Each row was made from one small tree. Brackets hold a mark, then the marks that hang from it, in the order of their numbers. Every link used is in the known rows. Write each row's tree.
Known rows:
(k559 k533 k905): [ 12.1  46.8 -35.3 -48.3 -17.4   8.1  -6.8  69.2  -9.9  -5.8 -25.8   3.8
  -4.6  30.4 -16.4  31.9 -20.5  35.2 -45.3  -2.1]
(k653 (k559 k286 k953) k689): [ 13.6  50.2  -1.1  -8.8 -80.7  -6.1  78.8  25.2   6.1  24.2   0.2   3.4
 -31.8  49.7 -43.4  35.8  -5.6  -1.0  15.4  -6.9]
(k286 (k559 k533 k653)): [  9.1  31.7 -32.0 -63.3 -36.7  -0.8 -14.4  16.4  -9.5 -14.3 -24.2  16.8
  18.0  30.1 -16.4  47.6  -5.8  23.3 -20.8 -12.1]
(k846 (k559 k286 k653 k832 k953)): [ 23.4  53.0  27.6 -16.3 -74.1 -29.8  31.5 -14.2 -14.0   8.4   0.4   7.5
   3.3  40.8 -38.8  65.6 -21.8  13.8  33.5   6.3]
(k559 k286 (k653 k689) k832 k905): [ 35.5  73.9   2.3 -35.7 -77.7  -0.6  -2.9  72.9 -22.7  15.7  -0.1  -1.3
  -9.1  31.4 -30.1  81.8 -31.2  16.3  15.1   0.4]
(k446 (k559 k533 k653 k832)): [ 23.1  29.2  26.9 -39.5 -29.6   6.9 -12.2  19.8 -14.1   0.5  -8.0  12.8
   1.3  44.1 -19.1  51.1 -49.5  27.1   3.2   1.8]
(k286 (k559 k533)): [  0.2  34.4 -45.1 -54.2 -25.4  -0.1  10.9  23.1   2.3 -10.6 -26.4  11.1
  10.6  37.0 -21.2  34.2   1.3  20.7 -30.7  -6.1]
(k446 (k559 k905)): [  5.0  37.7  21.5 -37.4 -26.1   3.8  28.0  79.6  -4.6   8.6 -22.4   7.7
 -14.6  34.4  -8.5  17.6 -16.9  50.9 -50.5  -3.4]
(k846 k559): [ -7.7  22.1  20.1 -29.6 -17.4  -8.8  43.3  22.4   6.4   0.4 -23.7   8.8
 -23.0  41.7 -15.5   7.9 -11.9  36.4 -40.3  -8.2]
(k689 (k653 (k559 k533 k832))): [ 14.0  13.0  -3.3 -29.5 -41.3  -4.6  40.9   0.9   1.1   0.1   4.6  -0.9
 -18.9  38.9 -25.6  55.1 -71.0  10.1  13.4   5.9]
(k653 k559 k689): [  1.0  23.8   4.8 -23.3 -36.2   8.0  60.7  37.3  11.8  14.4  -9.5   3.4
 -45.2  48.1 -24.6  14.6 -23.0  12.9 -21.3 -15.1]
(k953 (k559 k286 k533 k653 k832)): [ 32.2  58.4 -21.7 -40.6 -58.8  -6.1 -34.1  17.5 -24.7  -1.6  -8.8   5.3
  25.5  33.5 -28.2  82.9 -18.4  10.5  28.3   8.6]
(k446 (k559 k533 k832 k905 k953)): [ 27.7  53.2 -15.1 -25.6 -34.7  -2.4   3.8  39.2  -9.8   7.6  -4.0   5.9
   4.9  47.2 -32.7  54.9 -51.6  15.8   8.0  15.4]
(k559 k905): [  9.0  48.9 -13.6 -44.5 -28.1  -2.1  20.8  70.9  -8.8   0.3 -24.7   3.3
  -7.9  28.2 -17.1  27.4  -0.5  46.4 -48.2  -2.2]
(k953 (k559 k533 k832 k905)): [ 24.9  56.1 -57.0 -42.2 -20.7  -1.8 -33.0  48.0 -14.5  -4.9 -14.1  -2.0
  15.8  34.3 -22.5  65.0 -38.0  14.0  -4.2  15.1]
(k846 (k559 k286 k533 k832 k905)): [ 13.9  57.1  -3.6 -23.4 -38.7  -9.4   5.7  45.5  -7.5   2.2 -12.6  -6.3
 -11.4  33.7 -19.2  53.0 -53.2  17.5 -12.9   7.3]
(k559 k832 k905 k953): [ 29.3  66.2 -29.6 -28.7 -45.1 -19.4  25.0  32.4 -12.7   5.6  -5.1   1.0
   8.2  39.4 -42.5  60.8 -15.9  21.9   6.8  16.9]
(k446 k559): [  1.3  26.3  35.0 -33.2 -26.9   4.5  42.1  45.8   1.2   8.4 -21.3  13.5
 -14.7  44.3 -15.5  10.9  -3.2  45.9 -35.9  -4.8]
(k559 k286 k533 (k653 k689) k832): [ 33.5  59.9  -4.7 -36.4 -66.8   9.8 -13.4  37.8 -18.4   9.5   0.1   5.4
  -5.8  44.0 -36.3  79.3 -35.2   1.3  32.5  -1.8]
(k905 (k559 k533 k653)): [ 14.7  25.5 -20.3 -54.4 -32.7  -3.0  -7.5  13.1  -1.7 -13.9 -23.2  13.6
  12.3  25.5 -16.2  38.7 -10.4  28.7 -20.9 -25.2]
(k689 (k653 k559)): [ -0.3   6.6  18.0 -32.3 -50.1  -8.0  71.2  19.8   4.5   4.7  -6.1   4.3
 -27.9  31.8 -18.1  27.8 -32.5  32.7 -17.3  -7.2]
(k846 (k559 k286 k905 k953)): [  8.6  59.5   0.8 -18.4 -62.0 -22.9  44.1  42.5  -5.4  10.2 -15.3   2.7
  -9.1  32.8 -27.7  36.7  -8.4  27.4 -17.5   1.3]
(k286 (k559 k533 k653 k832)): [ 20.1  39.5 -30.4 -56.1 -38.3  -7.8 -18.8  -1.0 -12.2 -12.2 -12.6  10.3
  23.5  34.4 -25.6  70.7 -26.1  11.2   7.7   0.4]
(k286 (k559 k533 (k653 k689))): [ 11.9  33.9 -37.6 -59.9 -43.5  12.8 -17.8  33.0  -5.3  -3.2 -15.2  16.9
   0.9  40.0 -22.1  54.5 -20.9   4.4  -4.4 -17.5]
(k953 (k559 k832)): [ 18.2  46.7 -22.7 -33.7 -29.3 -11.9  10.9  16.3  -7.6   1.1 -11.9   3.2
  12.1  42.8 -31.0  54.3  -5.3  20.7   6.2  13.4]
(k653 (k559 k832 k953) k689): [ 21.0  41.5 -10.2  -8.2 -54.5  -9.1  64.3  -0.2   8.3  19.3  10.6   1.4
 -29.3  59.2 -49.5  47.5 -37.9 -11.4  33.3   3.7]

Write each row's tree:
[ 25.5  64.5 -17.5 -19.0 -79.8 -34.4  58.1  -8.2   4.0   7.7  -3.5   1.2
  20.4  36.9 -49.3  65.1  12.7  10.8  32.0   1.1] => (k905 (k559 k286 k832 k953))
[ 13.9  47.3 -30.4 -59.8 -54.4   1.2  -8.2  68.4 -10.0   2.9 -16.2  10.7
  -2.4  27.4 -16.4  57.3 -15.9  19.1 -21.7 -15.9] => (k286 (k559 (k653 k689) k905))
[ 25.7  52.5  11.1 -36.2 -74.2 -24.6  24.4   6.4  -6.6   0.3  -9.2   2.5
  17.8  23.0 -29.4  68.1   0.8  25.9  14.0 -11.3] => (k905 (k559 k286 k653 k832))
[ 18.2  25.3 -17.7 -33.0 -41.7  -5.1  24.7  35.3  -4.4   0.2   3.3  -6.4
 -19.0  28.2 -18.4  61.5 -84.5  14.2  -1.0   7.6] => (k689 (k653 (k559 k533 k832 k905)))
[ 19.8  54.5 -23.3 -31.5 -54.8 -13.9  24.1  11.6   4.2  -2.5 -12.1  -2.4
  13.9  32.9 -32.6  59.0 -11.5  12.6   9.1  -5.8] => (k905 (k559 k286 k533 k832))
[ 22.8  48.5 -27.8 -25.7 -51.1 -29.6  49.6 -17.6   7.7   0.9  -4.2   5.9
  17.9  41.3 -47.2  54.5  -0.3  13.2  21.3  -0.4] => (k905 (k559 k832 k953))
[ 16.1  45.5 -51.1 -64.1 -43.8  12.0 -34.6  66.4 -10.8  -3.2 -16.9  11.7
   1.1  29.5 -15.5  61.2 -34.1   8.6 -18.6 -15.7] => (k286 (k559 k533 (k653 k689) k905))
[ 24.1  53.7 -16.1  -8.4 -64.8 -15.8  50.1  -9.0  -1.6   8.6   2.6  -3.0
  -6.3  46.6 -45.7  55.9 -30.4  -5.7  29.8  10.9] => (k653 (k559 k286 k533 k832 k953))
[ 25.9  58.5   7.3 -15.5 -62.8  -5.8  32.7  14.5  -8.1  13.4  -1.0   7.6
   7.6  53.3 -42.8  59.5 -25.3   9.6  31.9  15.4] => (k446 (k559 k286 k533 k832 k953))
[  7.2  39.1  -6.9 -21.3 -54.2  14.0  44.7  44.6   6.8  15.0  -8.8   0.3
 -38.8  45.4 -26.7  29.2 -29.7   0.7  -7.8 -13.7] => (k653 (k559 k286 k533) k689)
[ 10.6  40.5 -13.6 -30.5 -10.3  -5.6  -4.1  36.6  -3.3  -3.9 -14.0  -2.7
 -14.1  38.0 -16.4  41.0 -64.4  19.1 -22.4   5.3] => (k846 (k559 k533 k832 k905))
[ 12.9  44.3  26.8 -23.7 -71.9 -22.1  35.9   3.7 -11.2   6.9 -11.3  13.9
  -2.6  36.5 -30.7  43.2  -2.0  25.7   5.5  -6.1] => (k846 (k559 k286 k653 k953))
[ 30.4  43.5 -14.3 -43.3 -37.1  14.3 -22.3  28.6 -14.4   3.0  -1.4   9.5
  -9.0  48.5 -33.3  68.6 -48.5   3.0  23.1  -2.6] => (k559 k533 (k653 k689) k832)
[ 32.3  44.3 -37.1 -44.4 -37.8  11.3 -45.6  25.4 -16.6   2.4  -1.2   9.8
   5.8  47.7 -30.6  79.5 -45.7  -5.9  35.7   1.9] => (k953 (k559 k533 (k653 k689) k832))
[ 34.7  55.2 -27.8 -47.0 -38.5  14.0 -39.4  61.7 -19.6   3.2  -3.3   3.5
  -8.7  38.0 -26.4  75.0 -62.4   7.6   7.6  -1.3] => (k559 k533 (k653 k689) k832 k905)
[ 15.8  24.6 -34.3 -32.0 -55.0  -7.4  36.6  31.1  -3.7   2.2   0.2   3.4
 -13.3  30.2 -26.3  49.4 -60.4  14.0  -1.4   1.9] => (k689 (k653 (k559 k533 k905 k953)))
[  4.2  41.1  14.6 -16.4 -64.8   3.8  70.7  47.0   7.6  21.3  -7.9  -0.7
 -42.4  43.2 -27.7  25.4 -10.3  11.2 -11.4 -13.5] => (k653 (k559 k286) k689)
[ 26.1  59.7   5.7 -34.5 -82.5 -15.4  29.6  19.0 -20.6   6.6 -11.7  13.8
  12.8  33.5 -38.9  56.2  23.6  29.8  11.2  -1.9] => (k559 k286 k653 k953)
[ 16.9  53.4 -38.7 -34.9 -54.7 -27.6  42.3 -14.1  -0.8   0.3  -6.1   8.1
  23.2  46.0 -47.0  63.1   5.4   6.8  21.4  12.7] => (k286 (k559 k832 k953))
[ 40.5  80.1  -7.5 -31.1 -85.5 -23.3   9.3  35.0 -28.9   8.8  -1.2   2.4
  18.1  27.6 -40.6  85.3 -10.9  22.6  25.2  12.5] => (k559 k286 k653 k832 k905 k953)
[  7.3  42.0   8.4 -26.1 -21.0 -16.3  23.8  38.1  -1.9   1.7 -13.3  -3.0
 -17.8  35.8 -17.0  37.6 -44.9  30.1 -26.7   6.0] => (k846 (k559 k832 k905))
[ 26.2  37.2 -42.7 -43.2 -56.8  -0.2  -0.9   8.1   1.4   0.2  -5.8  18.4
   6.6  42.0 -38.1  56.4 -19.6  -2.7  22.0 -24.1] => (k905 (k559 k533 (k653 k689) k953))
[  8.9  35.4 -17.2 -55.7 -54.2   1.9   8.2  35.2  -4.0   2.6 -14.5  16.6
  -2.7  37.8 -23.3  50.2  -1.8  15.3  -8.0 -17.8] => (k286 (k559 (k653 k689)))
[ 25.3  52.7 -23.9 -12.1 -54.5  -9.8  46.8  33.0   2.7  19.3   9.0  -4.5
 -29.1  48.5 -42.2  53.8 -52.5  -6.9  18.6   6.4] => (k653 (k559 k832 k905 k953) k689)
[ 25.6  34.3 -19.2 -47.5 -35.4 -10.3 -11.7  -4.0  -4.1 -12.4 -11.5   8.0
  18.3  29.8 -25.1  61.3 -30.9  16.6   7.2 -12.9] => (k905 (k559 k533 k653 k832))
[ 14.4  39.7 -39.3 -26.8 -34.6  -4.6  27.0  31.9  -0.9   1.0 -12.0   2.2
 -14.7  36.0 -27.0  28.6 -36.5  12.9 -22.7  -1.1] => (k653 (k559 k533 k905 k953))
[ 22.3  58.4 -35.8 -37.6 -30.8 -12.0  -6.0  49.8 -12.7   1.1 -13.1  -2.2
  11.7  32.4 -23.5  61.0 -18.8  24.8  -7.8  15.3] => (k953 (k559 k832 k905))
[ 34.5  61.7  -5.7 -28.3 -90.4 -34.4  33.8 -14.6  -8.3   3.4  -1.1   6.4
  27.7  29.8 -45.3  79.0   5.1  13.0  40.7  -5.0] => (k905 (k559 k286 k653 k832 k953))
[ 19.1  52.0  -1.2 -43.9 -66.0  -9.2  -1.4  36.3 -21.4   2.7 -19.5  10.7
  16.1  26.3 -20.0  57.1  20.1  33.2  -2.0  -2.9] => (k953 (k559 k286 k653))
[ 14.8  30.3  -5.4 -46.7 -51.5  -0.6  15.2  30.6   4.1   3.2 -13.2  13.9
  -7.5  33.4 -23.0  41.8  -5.8  20.5  -7.5 -30.4] => (k905 (k559 (k653 k689)))
[ 19.9  56.3 -13.9 -21.0 -49.1  -6.8  24.7  45.2  -5.5   5.7  -7.4 -12.5
 -17.0  29.2 -22.9  52.3 -49.3  11.0 -11.0   6.3] => (k653 (k559 k286 k533 k832 k905))
[ 11.3  52.8   8.6 -34.5 -44.9  10.4  10.9  87.6  -9.5   8.9 -22.1   3.9
  -8.5  31.9 -10.3  33.0 -24.0  38.7 -36.5  -1.9] => (k446 (k559 k286 k533 k905))
[ 18.1  54.7  -6.8 -11.4 -53.7 -18.7  32.2  -9.5  -3.0   5.5  -3.1   2.9
  -0.6  50.2 -42.7  56.3 -33.3   0.9  27.6  11.6] => (k846 (k559 k286 k533 k832 k953))
